Each row comes from the steps of one walk. Every step used is in the known rows, and no mark comes twice. Write the walk behind each row, first mark first.
In the rows, zero is written as 128.
Known rows
Z/H/W: [127 144 134 160 107 138 161 108 125 137 102 129 123 106 103 111 141  62
  63 141 156  99 139 143 102 131 156 128]
K/P/C: [100 128 219  98 168 103 145 145 102 133 148 168 154 104 142 159 142 105
 151 116 160 124 139 158 128 138 156 126]
C/P/G/H/W/V: [168 149 168 170  90 133  99 105  95 106 106  89 181  97 146 169 118 198
 130 111  97 107  97  96 173 124 146  87]
Z/N/G/H/W/V: [136 142  71 136 113 189 118 118 108 140  88  55 150 109 114 102 110 169
 134 138 139 117  88 115 148 125 144 102]
P/G: [136 110 148 107 164 105 156 133 121 125 106 173 133 126 149 164 146 102
 110 124 133 116 157 134 138 128 157 105]
K/P/G/H/W: [126 136 151 102 133  91 186 115 113 102 103 104 153 132 189 156 130 122
 117 133 100 102 135 118 157 115 140  91]
K/P: [127 119 172 100 171  89 147 131 129 137 137 160 149 132 108 148 114  96
 135 134 138 130 136 149  92 116 144 129]
N/G: [135  85 118 107 206 140 131 148 136 120 101 169 117 103 112 133 118  97
 141 152 164 100 161 145 123 139 177 128]
G/H/W/V: [151 142  98 172  98 142  92  93  90 161  99  76 149 134 138 137 125 128
 120  99 122 110  87 124 168 145 120 111]
W/V: [159 123 139 143 145 142  91 119  91 162 118 140 163 136 103 151 121 121
 137 113 134 121 111 140 122 139 139 125]
N/K: [142 132 133 126 148 116 184 130 135 146 143 207 108 125 115 128 151  72
 106 137 165 116 131 129 116 149 105 139]
V/W: [114  99  97 127 141 126 113 115 143 160  86 156 111 107  87 144 138 109
 114 144 125 161 166 188 124 104 161 142]
W/H/Z/N: [ 97  92 126 145  91 128  65 117 135 153 153  80  97 127  80 112 123 122
 122  77 128 158 137 143 124 134  87 134]
G/N: [130 160 130 113 102 110 109 115 138 143 105 144 133 148 134 130 123 124
 139 117 152 131 110 121 111 111 128 135]
K/N/G/H: [115 142  77 115 142 133 108 154 145 124 117 125 147 145 150 129 128 159
 164 138 144 104 117 124 125 123 148 134]
Z/N: [118 129 109 100 105 121 127 125 142 164 122 139 128 113  82 121 131 101
  94 118 170 170 112 131  90 114 150 123]
N/G/H: [129  94  74 124 181 142  99 141 147 136 106 121 108 117 169 106 109 109
 152 124 133  97 121 142 150 148 171 122]
V/W/H/Z/N/K: [ 86 100  95 165  85 167 145 120 145 143 148 110  69 119  75 106 141 143
 120 124 109 179 146 169 134 115  55 155]
V/W/H/Z/N/G: [ 80  57  84 141 139 183  78 131 154 126 112  72  78  93  76 108 110 175
 143 135 105 164 180 191 141 108 119 141]
K/N/G/H/W: [112 147  84 128 121 135 150 135 139 112  94 109 141 132 128 129 135 165
 146 151 164  83 137 106 143 118 129 122]
G/N/K/P: [125 180 170 100 119 109 205 137 134 114 152 193 153 159 138 126 129 128
 148 159 144 127 107 111  90 101  83 151]
K/N/G/H/W/V: [136 165  98 151 119 170 124 131  97 124  99  78 179 143 126 143 128 204
 167 146 143  82 105 114 154 126 124 120]
P/G/H/Z/N/K: [128 142 100 128  89 120 140 132 138 126 172 123  89 149 183 100 150 125
  95 111  86 166 115 100 145 144  95 128]
C/P/G/N/K: [152 184 197 127  93 118 190 137 146  83 144 204 163 117 149 156 138 182
 134 151 135 124 110  83 113 105 116 122]

Which walk is each row?
[147 157 144 186 106 171 139 100  83 150 109  98 160 116  98 120 127 103
  81 133 134 108 113 146 112 136 147 126] => Z/H/W/V
[156 135 150 158 129 144 129  98  80 145  94 120 152 123  78 156 130 123
 112 124 150 104 125 131 140 132 125 115] => H/W/V
[125 105 132 119  99 115  63 116 140 139 149 112  96 131  66 111 126  97
 101 109 132 182 142 128  94 131 133 144] => H/Z/N
[ 98  66 123 134 150 164  84 136 139 124 136  83  91 104  89 104 113 146
 153 109 138 131 149 146 132 135 115 132] => W/H/Z/N/G
[137 184 141 106 117 122 212 138 124 110 124 195 135 148 189 141 156 145
 127 145 135 113 124  94 139 119  96 123] => P/G/N/K
[116 120 120 103 168 134 138 163 140 118 112 171 158 130  94 145 131 153
 160 164 176  99 160 131 100 117 150 141] => K/N/G
[125 110  84 134  72 116  34 116 148 158 154  69  93 143 129  87 123 101
 109  87 101 185  97 121 113 137 124 140] => G/H/Z/N
[122 130 141  95 153  88 150 138 123 126 135 127 157 148 210 154 122 125
 133 118  86 120 117 128 139 120 151 106] => K/P/G/H
[129 131  91 145 100 110 120  98 134 147  91 102 111 123 140 124 137  86
 102 105 144 112 115 121 156 139 124 118] => G/H/W
[137  77 101 147 171 132  38 129 146 118 139 100  78 132 160  92 104 111
 158 109  94 120 151 141 159 161 149 144] => N/G/H/Z
[135 144 193  89 183 102 252 152 118  99 154 211 152 135 162 164 147 111
 120 167 122 109 153 122 116 126 114 120] => N/K/P/G
[146 164 192 123  91 104 112 130 142  92 114 157 175 107 143 173 122 188
 143 130 127 134 121  95 112  87 151 111] => C/P/G/N
[118  87 124 108 162 143  77 140 149 111 135 121  89 107  72  97 113 120
 128 141 140 152 163 139 101 133 152 138] => H/Z/N/G
[126 142  86 145  74 126 111 124 148 144 181 121  77 148 134  76 137 102
  99 104 109 178  91 113 123 147  83 148] => G/H/Z/N/K
[117 119 104 140 134 126  48 146 145 104 148  98 114 161 139 113 121 159
 169 124 105 116 143 123 129 139 127 154] => K/N/G/H/Z
[120 134 200  88 128 102 204 147 128  91 190 164 125 139 123 131 139 134
 110 155  99 164 155 109  98 117  96 134] => H/Z/N/K/P/G
[118 145 138 118  88 115 135 131 148 123 203 109 104 157 138  82 121 113
 122 125  91 178  95 118  97 130  80 157] => G/H/Z/N/K/P
[152 122  90 154 159 175 110 111  98 129  90  79 142 115 141 123 107 149
 151 127 127  76 112 129 179 146 142 106] => N/G/H/W/V
[134 131 178 127 150  92 165 139 125  91 186 144 116 166 213 129 132 119
 137 129  55 129 134 111 153 143  86 139] => N/K/P/G/H/Z
